What can hang from each mark
veno: rumot
rafos: morate sugef
rumot: sugef
morate: rafos rumot sugef veno
luki: morate rumot veno
sugef: luki

Each row was made from one small tree. The marks that hang from a mark follow it in brackets, in alphabetical order. Every link used is in the known rows. Write each row's tree.
Known rows
rafos{morate sugef{luki{veno}}}: [-15 -31  17 -13 -34  21  -7   5   7 -13  -8 -16 -35  14 -28  -1  19 -13
   1  -3  -6  28 -16]
rumot{sugef{luki}}: [-10   3  -9 -38 -13  15   7 -18 -11  -6  13  -4   1 -46 -14  15  -1  14
   0  13  28  16  16]
rumot{sugef{luki{morate{rafos} veno}}}: [ 14  26  25   4  18  10  14 -41 -21  23   7   0  -3  17   5   4   7  12
  -9  -2   7   7 -21]
rumot{sugef}: [  0   4   1 -50   9   0  -3 -14  -6  -9  15 -13  15 -34  12  30 -20  -9
   0   3  17  -6   9]
sugef{luki{morate{rafos} rumot veno}}: [ 23  23 -20  45  34  13   8 -22  15  27  16  14   5  23  -3 -19  -4   4
 -18   0  -9 -14 -35]
rafos{morate sugef{luki}}: [-26 -37  14 -18 -33  19   5  17  17 -21  -2  -3 -24 -25 -32   4   7   3
   2  -7   9  43   1]
sugef{luki{veno{rumot}}}: [ -1 -11  -6   4 -31  12 -38  -7 -11   6 -16   7 -12  -9 -30 -15  19   4
   8   5 -14 -23  11]
rumot{sugef{luki{veno}}}: [  4   6  -3 -35 -15  15  -5 -33 -21   4  10 -15 -10  -1 -12  10  12   2
   0  13  13   8   0]
morate{rafos sugef{luki} veno}: [-30   9  26  41  36  -1  32   9   4 -24   4  18 -19 -29  -1 -64 -13   6
 -16  -6  18  60 -10]
luki{morate{rafos} rumot{sugef} veno}: [ 33  30   6   9  50  -3  -3 -33  10  29  25  -8  24  24  42  28 -30  -2
 -14  -1   1 -30 -28]
veno{rumot{sugef{luki{morate{rafos}}}}}: [ -5   9  31  15  -3   6  -8 -16 -16  15  -7  22   4 -33   3   9   0  36
   1  -3   7  -5  17]
luki{morate rumot}: [ 24  26 -52  13  28 -10   8   2  23  15  23  11  41  -9   1  21 -27  -9
 -10   2  -4 -45 -12]
rumot{sugef{luki{morate}}}: [  7  29 -13 -18  -8  -1  23 -25 -18  11  12   1  13 -22 -10  17   3  16
  -3   9  18   0   7]
rafos{sugef{luki}}: [-31 -18 -15   2 -29  12  10   3   5 -12   6  -5 -19  -6 -32  10   9  -1
  -5   2   8  27   5]
veno{rumot}: [ -1 -16  -6  -9  -9  -4 -32   8   0  -8 -12   8  17 -40  -7  13  -9  -6
   8  -8 -12 -31  20]
luki{morate{sugef} veno{rumot}}: [ 15  34  11   4  -3 -42 -29 -13 -21  14 -17  -9  13  45  17   7   0 -14
   9  -1 -36 -42   7]
rumot{sugef{luki{morate veno}}}: [ 22  31  -4 -20  -5   1   9 -38 -26  21  11  -7   5  19 -11  10  11  -2
  -2  11   6 -10 -11]
rafos{morate{veno} sugef}: [-15 -37  34  10  -2   3   9  38  30 -33  -2   1 -11 -32  -5  -7 -20 -27
  -6 -19   8  29 -13]
veno{rumot{sugef{luki}}}: [-18 -10   4 -26 -34   9 -25  -9 -16  -5  -7   5   0 -51 -13  19   3  22
  10  11  19  -4  43]
veno{rumot{sugef}}: [ -4 -12  18 -35 -14  -3 -35  -5 -10  -7  -5  -4  18 -45  12  38 -13   7
  11   4   4 -26  33]
sugef{luki{morate}}: [ 12  24 -33   9  -3   2  25 -11  -7  10   2  15  15 -19 -31  -7   5   5
  -6   2  -1  -4  -8]
rafos{morate{rumot}}: [ 11 -26 -14 -21   1   6   4  39  14 -13 -12   4  11 -14   0  -9   2  -8
  13  -8  -7  -4  -1]

Write each row's tree
[-17  20 -45  -3   9  -4   5   0  17  -8  24  -3   3 -10  -8 -10 -14  14
  -7  15  12  17  10]
morate{sugef{luki{rumot}}}
[ 12   6  29  33  24  -9  10 -14   4  19   2  -6  -4  54  16  13  -3 -21
 -12 -24 -27 -10 -39]
luki{morate{rafos{sugef}} veno}
[-11   7  -4  25  19  -6  11   3 -12   3 -13  -2 -25  62  14 -44  23  10
   0  -1 -14  30  -9]
morate{rafos rumot sugef{luki{veno}}}
[-10 -40  -4   3 -40  15   2  28  14  -2 -21 -10 -32  53 -20 -14  36  -6
  11  -1 -15  20  -7]
rafos{morate{rumot} sugef{luki{veno}}}
[ 11  -9  21 -36 -13  -4 -50 -17 -17   4 -11 -14   7  -4  11  37  -5  -4
  11   4  -8 -39  21]
luki{veno{rumot{sugef}}}
[-16   8   4  -4 -27 -13 -34 -13 -23   0 -17  -8 -18  18 -11 -18  17   7
   9   7 -17  -4  21]
morate{sugef{luki{veno{rumot}}}}
[  0  -6  -4 -30   5 -17   8  35   5 -20 -16 -12   4  11  19 -18  -2  -3
  16  -4 -10  14  11]
rafos{morate{rumot sugef}}
[-22 -27  34  50  32   2  23  24  26 -22   6  11 -16 -18  11 -19 -26 -25
 -18 -22   8  34 -23]
morate{rafos{sugef} veno}
[-19   0  31  18   2  -4 -27 -11 -16   1 -22   4 -25  16   6 -28   8  19
   0  -3 -20  17  12]
morate{rafos sugef{luki{veno{rumot}}}}
[ 22  18 -14  29  18 -24  37  22   0   4   5  13  24  10  21  -9  -6 -13
   1   5  12 -22   2]
luki{morate{rumot{sugef} veno}}
[ 12   0   4  54  16 -16  15  10   7  24  -8  -3  -4  92  23   1  15 -22
  -5 -17 -33 -18 -31]
luki{morate{rafos{sugef} rumot} veno}
[-20 -32   8  68  25  -6  30  45  30 -18  -3  14 -13  21  21 -31  -5 -19
 -10 -17   2  22 -16]
morate{rafos{sugef} rumot veno}
[ -3 -33  51 -19  -7   3 -26  30  10 -27 -15  11   4 -76  13  -1 -28   0
  11  -7  17  -5  20]
rafos{morate{veno{rumot{sugef}}}}
[  9   3 -50   7   5  19 -13 -13  13  10  19   1  -2   5 -19 -10  -3  -4
 -10  12   0 -14 -12]
sugef{luki{rumot veno}}
[ 37  27 -21  -6   6 -23   7 -15 -19  29   0 -12  21  65  24  21  17 -19
   8   8 -12 -41  -9]
luki{morate{rumot{sugef}} veno}
[-15  -7 -17 -18 -13  -3  16  34  -2 -19 -14  -2 -10   6  -4 -36  16  15
  14   4   0  36  17]
rafos{morate{rumot sugef{luki}}}
[ 24  31 -33 -17  24 -15   4 -14  14  16  31  -2  40 -13  22  41 -33   1
  -8  10  15 -38   3]
luki{morate rumot{sugef}}
[ -2 -22  -6 -36 -24  20  10  22  -3 -12  -6  -1  -5 -23  -7  -2  19  24
  15   8  19  26  24]
rafos{morate{rumot{sugef{luki}}}}
